(in the rows, 128 means zero)
Known rows, with every way that one mark hangs from another
potef(gebi(tata(poga zeku)) zimo): [ 99 126 110 143 112 120 120 131 152 122 137 166 112  91 188 137  95 100
 121 104 172 142 110 154 134 102 128 143 118 112 135 187 100 169 140 122
 105 110 109  93 141 137 130  77 138 155 128 148 167 119 136 124 122 137
 117 165  68]
gebi(potef tata(zeku)): [150 115 112 163  78 109 127 130 122 121 133 158 115  84 144 136  86  96
 116 109 148 138 173 146 136 119 124 144 133 114 137 178  96 181 148 115
 107 117 125 103 146 134 119  79 143 159 130 139 153 100 131 116 101 140
 115  96  22]
poga(tata(gebi)): [146 120 113  83  78 102 122 125 137 124 130 134  96  45  78 136  90 102
 120 113 159 130 147 154 138 125 128 130 134  95 124 116 106 171 147 116
 109 125 131 108 158 125 122 109 134 150 131 132 165 126 118 122 165 116
 113 165 124]
zimo(potef(gebi)): [137 114  87 126 129 124 136 120  99 131 146 170 105  97 160 141 102  99
 121 117 150 148 172 148 139 120 121 154 119  87 124 131  86 202 131 111
  96 121 124  96 165 123 141  77 148 154 124 142 157 122 118 132 123 128
 111 146 128]
potef(gebi zimo): [108 123 120 127 128 105 122 127 151 125 124 148 103  93 155 143 102  96
 121 116 160 145 129 165 139 115 124 146 118 104 118 132  92 180 133 129
 110 117 129  94 165 123 118  95 147 156 121 136 172 136 118 124 129 127
 103 151 139]
zeku(tata(poga(vasa(liraz)))): [148 126 104 143 116 104 117 129 122 110 122 160 123  71 137 140 115 102
 101 113  96 125 139 152 130  99 114 146  77  85 126 128 106 148 121 116
  84  93 133 110 159 140  94 107 142 154 116 147 144 107 118 133 153 113
 119 195 129]
meka(nati zeku(tata(gebi))): [161 120  62 178  86 110  60 120 134 113 144 146 169  91  84 120 106 102
 128 109 155 128 154 153 129 133 133 137 107  99 131 141  97 179 152 122
 115  72 152 117 167 124 104 119 138 166 126 130 151 109 135 118 158 120
 129 179 131]
poga(tata(gebi zeku) vasa(liraz)): [146 122 100  30  73 110 114 124 137 108 148 132 130  22  88 139  83 100
 118 115 110 123 139 152 127  89 135 127  99  93 135 120 100 179 137  97
 104 127 127 109 143 139  98 106 130 156 122 123 157 116 149 114 169 111
 118 123 125]
meka(nati zeku(tata)): [166 116  64 195 120 101  68 125 130 107 144 145 164  91 129 119 111  97
 118 107 147 136 159 164 129 131 123 138 110 100 126 148  96 158 147 130
 112  73 147 115 165 118 103 111 138 174 126 132 149 115 132 114 156 119
 124 159 121]
zeku(meka(nati) tata(gebi(potef))): [151 105  91 174  78  98 100 127 122 124 128 151 141  77  81 127  96  83
 139 125 138 131 181 139 141 133 138 134 130 102 138 135  99 190 158 107
 101  44 183 113 153 122 110 109 151 112 126 137 160 105 123 135 120 136
 124 171  84]
poga(vasa): [153 126 111 130 109 109 127 113 130 114 123 138 104  67 126 141  96 101
 105 122 110 135 152 155 130 120 114 143  72  98 117 126  90 160 133 137
 102 117 134  91 163 125 115 110 142 154 116 131 156 125 125 119 149 117
 113 134 128]
liraz(vasa): [158 115 106 128 103 105 125 125 117 118 126 148 105 110 124 136 101 102
 105 118 145 135 145 157 139 124 150 127 195  95 125 137  90 154 127 144
 109 113 133  97 162 131 117 102 143 148 119 130 156 120 120 120 147 115
 122 137 124]
gebi(potef tata): [146 111 120 173  77 102 133 126 119 123 121 156 103  88 143 142  98  96
 111 112 141 141 176 145 140 131 123 160 128 101 131 170 101 186 143 120
 103 117 136 106 164 130 117  86 151 150 131 144 153 111 101 132  93 140
 106 136  37]
vasa(liraz): [152 108 111  91  99  99 131 131 118 121 123 151 127  99 122 138 114  95
 106 113 131 128 157 147 135 108 120 158 143  81 116 130 100 169 122 119
 103 119 132 105 169 132  92  95 141 159 118 138 164 116 126 120 145 117
 110 140 140]
potef(gebi(tata) zimo): [100 125 122 159 110 115 133 129 150 124 125 143 102  91 169 148 104  98
 122 106 158 147 123 162 141 115 126 150 117 109 120 169 100 186 142 114
 104 108 121  94 159 129 121  99 146 154 128 146 168 128 100 137 111 132
 109 150  90]
vasa(poga(tata(zeku))): [157 108 101  37 118  99 113 135 132 121 145 127 111  50 128 127  94 109
 111 108 153 136 144 161 135  96 104 120 156 114 136 137 100 168 139 135
  96 132 117 103 146 136 113  90 129 160 132 127 165 120 142 112 171 111
 117 109  96]
vasa(liraz poga): [156 106 108  29 109 100 130 135 117 127 126 148 128 101 127 138 125 104
 102 111 125 131 146 142 140  96 108 158 162  95 123 131  98 187 117 128
  96 122 135 102 176 142  82  91 140 151 124 144 164 111 117 127 144 121
 108 148 135]
liraz(vasa(poga(tata(gebi zeku)))): [152 113  96  11  81 111 108 131 129 121 153 132 122  65  90 128  87 111
 115 111 152 132 132 150 138  99 158 104 221 112 144 130  92 180 144 135
 100 122 125 103 145 148 114 100 129 146 130 122 155 113 144 112 169 110
 123 132 100]
poga(tata): [151 119 112 107 110  94 129 128 139 119 128 127  92  45 124 137  98  99
 112 109 155 138 155 157 135 123 122 132 133  98 122 127 102 152 141 131
 104 131 127 109 154 120 120 106 137 152 131 125 157 129 119 120 165 111
 105 141 116]
poga(tata(gebi zeku(meka)) vasa): [145 127 112  63  89 113 103 127 147 112 139 117 135  19  80 141  61  95
 124 123 122 133 141 159 130 109 140  94  92 107 140 122 103 163 155 109
 112  86 124  94 133 129 125 116 134 119 125 114 164 120 142 114 175 117
 122 120 109]
tata(poga): [150 117 106 124 106 108 126 127 119 125 119 163 100  91 138 130 108  98
 104 117 157 133 148 143 136 117 110 155 124  96 124 137  97 146 128 145
 100 118 132 101 165 129 119  86 132 151 123 140 160 115 133 120 149 121
 107 190 113]
zeku(meka(nati) tata(poga)): [155 107  84 176 129  98 104 132 119 121 127 145 134  83 134 121 111  89
 127 122 145 137 149 157 135 123 119 132 132  98 130 146 106 143 141 129
 104  42 164 107 153 118 113 110 138 118 128 139 159 112 127 129 161 120
 127 206 109]
zimo(potef): [147 109  86 132 106 121 128 124 124 128 149 162 104  90 113 139 108  92
 118 117 149 140 186 149 136 128 118 160 128  87 122 133  94 186 124 121
 106 123 130  98 163 126 135  73 146 161 126 135 152 120 126 123 130 130
 105 138 122]
potef(gebi(tata(zeku)) zimo): [105 125 111 149 112 118 123 130 154 121 138 148 117  89 175 140  90 100
 124 103 164 145 122 166 134 107 132 134 120 117 128 184  98 189 143 112
 114 111 112  93 146 131 119  84 141 163 128 143 170 127 128 125 117 136
 114 109  77]
meka(nati zeku(tata(gebi poga))): [153 122  62 169  89 110  57 125 125 114 145 166 164  90 100 109 106 103
 121 113 161 128 149 149 130 128 126 149 101  96 134 151 102 159 149 127
 103  62 152 116 163 132 115 109 133 159 123 139 145 103 143 115 163 121
 121 232 118]
gebi(tata(poga(vasa) zeku)): [146 130  99 145  95 125 121 123 133 110 135 154 116  60 158 133  87 105
 101 116 122 134 136 151 129 103 111 143  66 110 138 176  99 149 137 128
 100 108 113  93 142 141 126  92 133 153 122 140 147 101 138 118 137 127
 123 146  56]
gebi(potef): [151 110 118 141  93  95 129 125 116 126 119 164 104  88 133 139 100  94
 112 117 146 139 182 152 136 130 117 156 126 100 129 138  91 176 136 128
  96 122 146 103 164 125 118  82 149 152 126 136 158 115 120 119 111 133
 105 134  82]
tata(gebi(potef) poga zeku(meka)): [141 116 116  95  63 108 101 133 116 129 127 176 137  80  98 138  72  91
 125 121 152 129 171 131 135 113 136 133 134 107 149 149 100 176 146 118
 102  83 142  94 142 134 132  70 141 107 127 136 161 103 156 119 125 148
 113 174  63]
poga(tata vasa(liraz)): [146 118 112  59 110  97 132 124 130 104 133 126 109  31 133 142  98  99
 109 118 103 132 152 163 128 100 121 137  91  84 123 116 104 159 127 108
  98 127 135 113 153 130  90 115 142 155 121 127 153 122 114 124 163 106
 110 137 139]
zeku(meka tata(gebi poga(vasa))): [143 132 117 155  92 116  98 125 135 117 121 149 130  59  80 145  86  98
 119 122 109 127 135 150 132 115 129 119  64  99 135 126 110 153 146 118
 102  49 131  92 151 134 126 119 139 106 119 139 151 109 118 133 158 120
 124 219 123]

Rows
[143 107 120  72  69  99 103 133 136 126 136 142 132  39  83 142  66  88
 132 117 154 130 174 148 136 116 147 105 153 107 151 136 107 184 162 103
 106  97 136 106 134 129 126  88 140 112 130 122 164 118 143 120 143 134
 112 121  67] : poga(tata(gebi(potef) zeku(meka)))
[155 110  73 105 116 107 103 130 118 118 141 150 146  82 148 116  92  90
 124 126 159 141 149 145 127 111 122 127 141 104 132 159  95 148 136 137
 107  68 158  99 147 125 115  90 138 125 124 124 168 107 168 114 163 130
 126 159  90] : tata(poga zeku(meka(nati)))
[160 109  81 150 101 114 113 131 131 115 146 130 149  82 141 124  90  85
 130 118 148 139 153 146 134 119 127 121 142 110 131 183 100 175 147 125
 118  64 148 103 143 122 107 109 140 127 129 130 168 109 140 116 137 131
 130 101  60] : gebi(tata(zeku(meka(nati))))
[144 128 105 101  59 117 110 119 119 119 132 177 119  62 112 137  76 105
 110 125 126 132 164 137 123 105 129 149  69 100 148 140  84 175 143 122
  94 114 147  99 144 140 133  71 142 148 114 132 143  97 163 114 122 136
 115 170  64] : tata(gebi(potef) poga(vasa) zeku)
[154 110 109  42 118  99 121 130 124 119 141 132 100  68 132 131 103 113
 107 112 149 140 141 161 139 107 136 114 216 109 135 126  95 166 139 146
  92 124 134 105 158 136 111 104 134 144 133 130 152 119 118 120 164 108
 117 150 113] : liraz(vasa(poga(tata)))
[109 122 126 182  65 100  98 132 169 127 119 159 105  84  68 143 106  92
 128 112 148 128 163 153 138 133 135 150 115 100 133 129 107 195 147 111
 104  90 149 107 160 131 120  88 151 155 125 145 159 118 116 130 105 133
 105 167  98] : zeku(tata(gebi(potef(zimo))))
[150 110  79 141 125 118 125 127 107 117 145 137 151  85 185 123  83  91
 137 120 153 150 138 151 137 112 138 118 139 118 132 182  94 185 154 114
 119  62 145  96 145 124 108 106 142 121 125 133 172 114 137 124 132 137
 135 110  63] : potef(gebi(tata(zeku(meka(nati)))))
[152 103  83 103  68 107 104 125 121 124 142 156 153  86  96 119  79  86
 135 131 151 130 177 136 135 123 140 128 145 107 141 149  91 198 156 113
 112  71 179 106 144 127 111  86 147 118 121 126 168 105 162 116 123 144
 121 125  69] : tata(gebi(potef) zeku(meka(nati)))
[149 130  95  91  76 125 108 121 132 117 135 155 119  59  97 133  81 106
 108 126 125 132 139 146 128 102 122 138  65 105 139 136  91 158 137 131
 104 113 127  92 145 138 129  93 134 152 116 131 152 107 162 112 157 124
 118 169 107] : tata(gebi poga(vasa) zeku)
[149 124  96  72  99 113 119 126 120 108 137 164 133  71 146 133  97 105
 102 119 106 130 137 148 119  84 115 149  91  92 132 140  94 150 116 123
  96 117 131 101 149 139  99  82 137 159 112 136 152 103 161 116 159 122
 120 152 119] : tata(poga(vasa(liraz)) zeku)
[151 107 112   4 114  91 129 136 121 122 134 129 118  59 129 137 117 105
 108 110 132 134 147 155 135  96 110 142 169  97 126 123 108 183 125 120
  92 129 133 115 162 137  83  98 136 151 132 134 160 117 113 126 159 110
 108 155 126] : vasa(liraz poga(tata))
[144 128 102 122  79 110 110 123 125 115 121 163 125  65  90 147 108 103
 109 121  98 115 138 142 131 101 129 154  75  81 131 121 105 164 130 105
  92  88 136 108 160 141  97 108 138 147 118 144 141 103 126 133 154 115
 121 219 138] : zeku(tata(gebi poga(vasa(liraz))))
[147 116 108 155  78 111 120 131 116 121 131 180 113  82 162 133  93  97
 110 109 156 139 168 143 133 112 116 155 126 110 145 186 101 168 143 121
  96 114 130 105 144 139 126  66 142 151 129 147 149  99 139 117 104 144
 114 150  14] : gebi(potef tata(poga zeku))
[100 115 133 177  72 101 125 132 169 121 118 155  98  87 134 143 107  92
 117 106 152 144 165 151 138 132 125 163 129 101 132 168 107 190 139 121
 106 109 141 103 159 130 117  81 157 154 131 143 160 118 101 124  85 143
 101 138  49] : gebi(potef(zimo) tata)
[146 131 112  83  79 109 117 116 143 111 135 125  97  20  79 141  83 106
 117 120 118 127 144 158 133 122 129 123  75  96 129 106 100 168 149 116
 102 123 132 105 153 133 124 121 135 147 126 125 152 124 122 126 165 110
 116 160 126] : poga(tata(gebi) vasa)
[107 128 115 184  66  99  56 131 177 117 131 164 152  87  70 139  98  99
 124  99 154 133 163 160 133 129 143 147 102 103 141 143 112 188 150 110
 110  82 133 106 159 134 117  90 151 165 127 141 153 115 122 117 110 140
  99 173 101] : meka(zeku(tata(gebi(potef(zimo)))))
[141 112 122  93  63  95 119 125 126 127 132 145  94  44  89 140  88  98
 124 117 154 134 177 146 138 131 132 142 134  96 138 122 101 186 152 112
 101 130 150 113 155 129 126  91 141 142 128 130 153 118 121 125 131 130
 101 166  84] : poga(tata(gebi(potef)))
[143 121 113  39  74 106 122 124 138 110 137 130 115  30  83 143  93 104
 113 120 101 123 148 152 134 105 131 137  91  78 129 105 105 179 136 101
 100 123 136 111 153 140  94 113 138 149 121 130 153 117 122 123 165 109
 113 162 140] : poga(tata(gebi) vasa(liraz))
[144 128 112 171  71 110 105 121 119 117 120 173 103  60 100 143  92 104
 113 119 113 127 164 145 130 118 123 151  54  96 144 126  96 169 148 122
  83  87 147 105 154 140 131  95 145 140 121 144 135 103 125 132 120 129
 116 215  85] : zeku(tata(gebi(potef) poga(vasa)))
[145 108 121  31  71  98 115 128 123 130 136 148  98  51  94 131  98 104
 118 116 146 133 172 140 141 115 122 146 149 105 145 117 103 206 148 124
  87 130 150 111 157 140 115  84 140 138 136 133 154 111 123 130 126 131
 101 170  78] : vasa(poga(tata(gebi(potef))))
[103 121 128 119  56 101 111 127 163 129 121 161 102  85  77 144  98  92
 122 115 157 129 165 148 139 127 135 162 125  99 132 128 101 201 141 127
 107 115 154 101 159 131 122  76 151 148 120 136 166 120 128 123 104 142
  97 160  99] : tata(gebi(potef(zimo)))
[136 115  85 142 123 130 135 133 109 131 155 159 143  81 164 142  81  86
 137 113 150 151 167 150 141 112 134 123 132 104 141 179  97 206 146  95
 112  85 106  88 144 127 139  78 145 124 137 137 160 117 126 133 112 144
 124 106  68] : zimo(potef(gebi(tata(zeku(meka)))))
[141 116  79 154 114 133 139 127 107 127 157 167 117  85 174 140  90  98
 128 105 156 145 165 149 139 109 129 145 123 100 135 174  88 211 140  98
 107 116 110  96 148 130 137  69 146 161 130 137 157 112 128 127 111 141
 125 105  66] : zimo(potef(gebi(tata(zeku))))
[150 115 112 172 124  98 109 138 127 126 116 151 128  79 122 138 105  94
 116 111 136 132 146 152 137 118 117 125 130 105 129 142 112 139 138 126
 100  57 125  97 157 125 125 104 140 118 128 145 157 117 116 131 161 119
 123 200 114] : zeku(meka tata(poga))
[148 115 110  23  86 106 119 129 130 131 132 127 100  50  80 135 102 106
 117 112 151 131 148 147 143 111 120 135 152 106 132 116 102 191 144 131
  95 131 132 107 162 138 117 107 130 146 135 134 159 117 120 121 163 114
 112 172 118] : vasa(poga(tata(gebi)))
[147 118 104 143 112 115 132 126 108 124 137 148 119  88 176 137  88 101
 123 107 156 142 135 156 137 104 126 127 129 116 129 178  92 184 145 113
 106 115 101  94 146 133 118  94 137 157 129 138 165 115 130 124 125 131
 125 103  68] : potef(gebi(tata(zeku)))
[132 118  77 145 117 138 138 126 102 126 159 184 114  88 193 135  94 102
 122 109 167 145 161 141 131 107 122 153 117  96 142 186  94 192 138 107
  97 114 109  96 147 137 146  62 142 157 130 143 150 100 137 125 114 141
 122 160  59] : zimo(potef(gebi(tata(poga zeku))))
[153 115 107 103 113 108 108 133 125 128 131 154 139  83 132 132  84  95
 114 120 150 136 144 149 128 106 119 124 146 110 135 157 103 142 133 128
 102  84 122  90 147 125 127  81 134 117 125 135 170 111 149 116 161 129
 117 154 100] : tata(poga zeku(meka))
[144 134 100 139 115 128 129 122 105 111 135 161 119  67 198 136  80 110
 110 118 126 146 123 156 129  96 123 134  63 113 141 169  90 161 143 118
  97 107 111  92 143 139 131  90 134 151 120 139 145 109 137 125 131 128
 125 154  63] : potef(gebi(tata(poga(vasa) zeku)))
[159 101  81 184 125 100 106 130 125 119 129 130 140  82 117 124 107  82
 128 120 138 138 159 156 133 130 124 119 133 104 125 139 104 162 145 124
 108  44 159 106 159 114 100 122 144 125 129 132 163 120 121 126 158 117
 129 149 120] : zeku(meka(nati) tata)
[151 123 102  52 106 100 119 126 136 102 146 129 128  26 133 140  88 100
 109 114 109 130 145 163 123  90 124 122 101  88 132 126 100 157 130 106
 101 130 125 111 141 137  93 101 136 161 119 122 155 117 144 113 167 108
 120  99 120] : poga(tata(zeku) vasa(liraz))
[145 129 111 154  95 121 128 121 129 109 125 153  99  67 152 140 103 106
 103 116 118 141 143 151 131 116 116 150  63  97 129 163 102 153 136 133
  96 109 125  96 155 135 124 104 141 149 125 143 145 109 110 127 134 125
 115 185  69] : gebi(tata(poga(vasa)))
[147 122 107  80 106 108 127 124 118 111 123 163 118  78 144 137 110 102
  95 124 105 128 144 145 127  97 111 159  81  83 125 129  97 153 116 126
  92 112 139 105 162 136  99  98 140 149 113 141 149 111 133 122 151 119
 111 190 130] : tata(poga(vasa(liraz)))
[101 119 118 158  75 111 110 136 166 119 131 179 110  84 154 138  98  93
 110 105 164 140 153 150 129 112 125 157 125 109 144 187 109 172 139 125
 106 110 132 101 141 135 129  60 147 155 131 144 151 106 138 114  96 147
 101 152  23] : gebi(potef(zimo) tata(poga zeku))
[156 104  76  87 123  99 104 132 134 110 151 118 137  39 134 117  83  85
 134 121 159 138 152 161 129 115 128 102 159 106 132 143 103 155 146 123
 109  78 156 110 137 113 109 110 136 126 130 116 169 122 153 111 178 119
 124 111  98] : poga(tata(zeku(meka(nati))))
[159 103  74 115 117 106 105 128 123 119 143 135 150  81 132 120  87  84
 125 125 152 139 157 152 133 117 126 118 147 109 132 154  95 163 142 133
 117  71 162  98 146 117 109 103 142 129 122 121 177 117 155 112 158 126
 126 104 102] : tata(zeku(meka(nati)))
[153 130  94 113 112 116 112 120 127 112 135 157 117  66 146 129  87 106
 100 120 126 138 140 159 124 102 113 135  70 104 133 145  89 140 129 139
 100 117 123  91 144 129 128  87 134 157 116 133 152 111 159 112 156 121
 119 148 102] : tata(poga(vasa) zeku)
[144 121  99 139 118 122 129 131 102 123 137 167 114  90 195 131  89 109
 115 110 160 140 129 144 138  97 121 140 116 111 136 181  94 166 143 122
 102 111 107  96 146 138 128  83 133 152 129 147 159 106 136 123 131 133
 122 160  55] : potef(gebi(tata(poga zeku)))
[101 121 120  82  60  98  99 132 180 121 143 149 104  44  85 133  78  92
 127 110 170 132 161 158 130 115 135 131 135  99 143 136 107 190 151 110
 109 128 142 109 136 130 128  69 144 154 130 125 165 120 147 113 126 136
 101 125  82] : poga(tata(gebi(potef(zimo)) zeku))
